Every row comes from one small tree of marks. The marks that hang from a mark follow it in brackets, in the order of their numbers. Every link used is in the known rows. Which tree was each row made from?
Known rows:
J755[J300[J442] J920]: [ 17  11 -19  -6   3  15  -4   2  12 -28 -35 -10  -1  -1  29   6 -28   2
  10 -13  16  -3   4   9   9   6  -5 -34  20]
J442[J920]: [-16   4  -5   0   2  24   7  -4   0  -1 -12  -3   0  -2  -5   0  -4  13
  -2 -13   5  -2   9   2  -9  11  -6   4  -6]
J116[J683]: [  4   3   1  -1   3  17 -12  13   0  -5  11  -2  -1   2  -1  -7  19   2
   2  13 -11  -3  16  -2  -2   5  -8  -9  -5]
J755[J920[J304]]: [ -4   5  -1 -13   4  -1  -3   1  -4 -25 -15  -5   3   2  33  -4   1 -31
   1  -9   6   7  28   8   0  -2  -8  12  21]
J755[J300[J442 J820 J833] J920[J304]]: [ 27  16 -14  -7  -6   3 -11  -7   8 -61 -77 -18  -6   0  62  12 -28 -21
  14 -32  17  -4  47  15  11  14   5 -22  47]
J820[J300 J920[J442 J755]]: [-34   2  -7  -1  -2  35  10  -1   8   8  20 -16 -10  -5  13   3 -31  17
  -8 -22  14  -2  31   3  -2   8  -2  -6  -3]
J116[J683[J920[J820]]]: [-14   1   6  -2   7  32 -12  43   9   6  26  -5  -5   4  10 -19   7  -6
   3  -7 -14  -5  10  -5 -10 -19   0 -21  12]
J755[J300[J833]]: [ 18   6 -11   7 -14 -10  -2 -11  31  -4 -30  -6  -7  -6  20   2  -7 -13
  12 -10   9  -4  12   9   2  -6   4 -18   5]
J116[J683[J920[J304 J755]]]: [-46   4  10 -11   4  24  -1  34  32   9  25  -3  -5  11  35 -12   4 -13
  -3  -6 -16   2  67  -1 -11  -4 -14 -13  16]
J833[J300[J442 J820[J920[J755]]]]: [-27 -11 -10  -2   0  31  12  -4 -19 -42 -19 -11 -15   3  18  21 -47  65
  -8 -16  21  -9  51   7   2  27   2 -26   1]
J442[J920[J820]]: [-10 -12  -2   0   7  25   1   7  -9  -4  -2  -9  -1  -3  -8 -10 -12  -3
  -1 -25   9   0   1   2 -10 -10   0   1  -5]
J683[J116 J920[J304 J442 J820[J300[J755]]]]: [-35   7  15  -5   5   7  13  31  13   3  43 -20 -15   9  58 -17 -12 -56
  -2 -47  -7   9   5   8   4 -21   8   6  20]
J300[J442 J755 J820[J920[J304[J116]]]]: [-21   4   7  -6  -1  19   5  -7 -20 -81 -21 -18 -13   5  42  20 -19  17
   0 -16   3  -2  28  13   4  61   4  14  14]
J304[J116 J920[J755]]: [-58  12  11   0  -4  16   3  -6  13  10  17  -5  -9   4  13  -1   3  13
   1  11   1   6  27  -8  -9  38   2 -11 -18]
J683[J920]: [-23  14   3  -1  -1  15   6  18  19  14   6   2  -3   3  15  -3  -3   8
  -1  -8  -6  -4   4  -2  -7  -4   0  -8  15]
J304[J116[J683] J920[J442 J820[J300]]]: [-25   8  16   0   6  39 -19  15 -21  -5  47 -27 -13  -3   5 -17  16 -17
   5   0  -6   5   6 -12  -3  20  14 -16 -14]
J820[J300[J833] J920[J442]]: [ -1  21  -6   6 -12  25   1 -15   3  -3 -13 -19 -10 -11  15   8 -12   6
   2 -26   8  -8  19   5  -2  13  10   6   9]
J442[J920[J755[J300]]]: [-30  -8 -16   0  -2  24  13  -2  36   6  -8  -7  -7  -1  13  -4 -29  10
   1 -19  20  -1  37   9  -8   1 -15 -25 -14]
J833[J300[J442 J755[J920[J304]]]]: [-11  -5  -6 -13  10 -16  15 -10 -14 -64 -20 -11  -8   5  48  12 -31  -7
  -1 -13  12   9  32  13   8   3  -2  -8  14]
J920[J442 J755 J820]: [-27 -17   3  -3   6  12  -3  14   9  10  27 -10  -4   1   2 -14 -33 -24
  -2 -22   8   2  10  -3  -2 -33  10 -15   6]
J683[J920[J304 J442 J820]]: [-27  -2  17 -10   6  18  -4  33   8  -3  28 -15  -4   3  24 -19 -14 -50
   0 -35  -4   4   4  -2  -6 -39  14   5  34]
J820[J920[J304[J116] J442 J755[J300]]]: [-45  -6   4  -8 -10  30   5   2  25 -25  24 -23 -11   2  32   0 -18 -20
   2 -14  18   3  46  13  -6  17   0   1  -1]
J300[J442 J755[J920] J820 J833]: [ 10  28 -17   2  -1  -5   0 -17  -1 -59 -75  -6 -11  -1  50  16 -37  12
  10 -24   7 -10  26  10  11  27   4 -20  35]
J820[J300]: [ 2 -3 -4  1  1 -4  4 -5 -6  6  5 -5 -4 -3  5  3 -6  0 -4 -8  4  3  5  1
  4  5 -1 -3 -4]
J755[J300[J820 J833] J920[J304[J116] J442]]: [ -3  18  -3  -5 -13   4 -10 -12   5 -58 -41 -21 -10  -1  58   0 -11 -47
  16 -22  20  -3  47  15   5  14  14  -6  32]
J833[J300[J442 J820[J920[J304 J755]]]]: [-30 -17  -1 -10   1  25  11  -2 -21 -55 -17 -16 -14   7  34  20 -42  38
 -10 -23  19   0  70  11   2  23   2  -9  11]
J755[J300[J442]]: [ 19  -1 -10  -1   0   8  -3   4  15 -17 -18 -10  -3   0  13   8 -24   7
   7 -12   7  -2  -5   5   9   4   1 -30   9]
J683[J116 J920]: [-25  26   9   2  -5  23   9  26  19  30  15   3  -5  11  27  -4  16   1
   1 -11 -11  -6   3   1  -3   9  -1  -3  10]

Which tree is each row?
[-31  32  11   1  -4  34   7  30  20  29  26  -4  -5  11  25  -8   8 -11
   2 -19 -11  -8  -6  -2  -1  -2   7  -4  18]
J683[J116 J920[J442]]
[ -4  -5  16  -2  -3   8 -20   7 -12 -21  23 -28  -9  -1  21 -10  15 -58
   5 -19  -7   5  39   1  -1   2  18   7   9]
J920[J304[J116[J683]] J442 J820[J300[J833]]]
[-25  -1  12   2   2  11  -6   0 -20   1  24 -18 -11  -4   8  -7   5  -6
   2  -5   5  10  -3  -7  -3  25  14  -5 -17]
J304[J116 J920[J820[J300]]]
[-42  -1  24  -9   2  19  -4  28   2 -10  39 -17  -5   6  22 -14  -4 -49
   1 -24  -4   4   6  -1  -9 -15  20   9  25]
J683[J920[J304[J116] J442 J820]]
[ 13 -11 -15  -4   2   6  -7  11   9 -19 -11 -10  -3  -5  24 -14 -20 -26
  10 -15  23   1  -1  11   2 -28  -2 -27  10]
J755[J300 J920[J820]]
[-30  -7  -4 -10   9  24  13  -4   7  -7 -12 -17  -4   3  25  11 -37   4
 -11 -41   7   8  56   4  -2  25 -10  -4   8]
J820[J300[J442[J920[J304 J755]]]]
[-22   3  14  -8  -4  39 -11  10 -11 -35  21 -15  -4   4  15   1  34  -3
   1  13  -8   0  44   6 -10  42  -7  21  -6]
J820[J920[J304[J116[J683]]]]
[-30  15  14 -10   2  17   3  23  16   0  19 -10  -3   4  27  -9  -6 -33
  -1 -23  -8   2  14  -1  -5 -19   8   7  32]
J683[J920[J304 J442]]
[-53  -4   9  -8  -5  27   8  -4   1 -13  34 -23 -10   1  26   5 -16 -11
  -8 -19  11   6  51   7  -5  29   3  16  -1]
J820[J300 J920[J304[J116] J442 J755]]
[-34  11  -7  -2   0  44  -5  35  37  -5  13 -11 -16   6  38 -15 -27   6
   6 -14   2 -13  49   3  -1 -11  -3 -53  18]
J116[J683[J920[J442 J755[J300[J820]]]]]
[-27   6  14  -7  -6  35  -5  -1 -26 -54   3 -21  -8   2  23   5  -2  -6
   0 -13   9  -3  30   7  -2  35  12  26  14]
J300[J820[J920[J304[J116] J442]]]
[  1  -7   6 -14  13  23 -20  18 -27 -45   7 -25  -3   4  31  -2   2 -30
   2 -14  -1   7  38   3   4  26   1 -10  17]
J755[J920[J304[J116[J683]] J820[J300[J442]]]]
[-30   0  14   0   3  31 -13  37   3  -2  37  -7  -7   6   6 -15  18  -6
   4   4 -14  -5  13  -4 -12   5   5 -16   2]
J304[J116[J683[J920[J820]]]]
[-11 -27   4 -11  11   0  -1  11  -2  -8   9 -19  -5   4  26   2 -40 -26
  -8 -39   6  13  36   2   6  -7   3 -12  16]
J920[J304 J755 J820[J300[J442]]]
[-22   9  11   2  -1  24   3  37  12  27  25  -3  -6  10  24 -13   8 -15
   1 -23  -7  -3  -7   0  -4 -11   6  -6  13]
J683[J116 J920[J820]]
[-21  15  11 -13   5  27 -16  12 -12 -38  17 -16   0   6  25 -11  22 -41
   6   6  -5   2  39   2  -3  17  -1   8  15]
J755[J920[J304[J116[J683]] J442]]
[-51 -22  12  -9   7  35  -7  19   1 -16  28 -16  -5   8  10 -15   6 -24
  -3 -13  -1   6  65   3 -17  15  -9   2 -13]
J442[J920[J304[J116[J683]] J755 J820]]
[-23   7  12  -8  -1  45  -9   8 -17 -31  38 -27  -8   0  17  -1  20 -13
  -2  -3  -4   2  41   5  -4  37   0  17  -3]
J820[J300 J920[J304[J116[J683]] J442]]
[-14 -10  -2  -8   3   8  15  -9 -30 -85 -23 -18 -17   4  42  20 -35  31
  -4 -21  13   1  37  16   7  27   3   1   9]
J833[J300[J442 J755 J820[J920[J304]]]]
[-31   9   2  -9   5 -10   9 -13  -8 -44  13 -18 -10   0  49  -1 -13 -45
   0 -16   9  10  24  11   6  18   3  12  10]
J820[J300[J755[J920[J304[J116] J442]]]]
[-38 -25   4 -10   8  18   6  11   8  -4   6 -12  -2   3  14 -12 -23 -26
  -6 -36  11  10  47   5 -12 -15  -7   7   2]
J442[J920[J304 J755 J820]]
[-54  13  15  -8  -3  16  14  30  36  28  24  -1  -6  18  49  -7   5 -21
  -5 -22 -10   3  50   4  -6   5  -8   2  16]
J683[J116 J920[J304 J755]]
[-52   2  14 -10  -2  49  -7  14   6 -24  39 -20  -8   6  19  -4   9 -11
  -2   1  -4  -1  62   4 -11  30  -5   9  -2]
J820[J920[J304[J116[J683]] J442 J755]]
[-20  -2   8  -1   0   2   5 -12   1 -51 -30 -21  -9   1  30   9 -19 -25
   5 -40   1   4  27  10  -6  29  10  12  12]
J300[J442[J920[J304[J116] J820]] J755 J833]
[-60   2  17  -1   1  25  -6   8   3   7  38 -18 -11   2   9 -14 -13 -16
   2  -9   5   6  11 -11  -8   9  16 -14  -8]
J304[J116 J920[J442 J755 J820]]
[-13   5  10  -8  -3  34  -5  -1 -29 -64 -22 -19  -7   5  26  21  -9  20
  -1 -15   5  -4  32   8   2  60   8  15  19]
J300[J442 J820[J920[J304[J116]]]]
[ -6 -16   5  -9   6  44 -14  21  -2 -46   3 -29  -5   5  17  -5  -1 -21
   8 -21   3   4  31   8  -5  22  -2 -17  -1]
J755[J300[J442[J920[J304[J116[J683]] J820]]]]
[-52  20   6   1  -5  23  15  28  37  42  22   5  -7  15  33  -5   0   6
  -3 -14  -8  -5  29   1  -6   8  -7 -14   7]
J683[J116 J920[J755]]
[ 16  -3  -8   6   1 -18   2 -10   2 -23 -25 -16 -12  -5  27  10 -38 -10
   4 -37   2   2   0   5  10   1  12 -18  12]
J920[J820[J300[J442 J755 J833]]]
[-36 -19  -4  -1   7  26   7   8   9   9   4  -6  -4   0  -1 -10 -28   1
  -5 -28  13   2  28   1 -12 -11  -5 -10  -8]
J442[J920[J755 J820]]
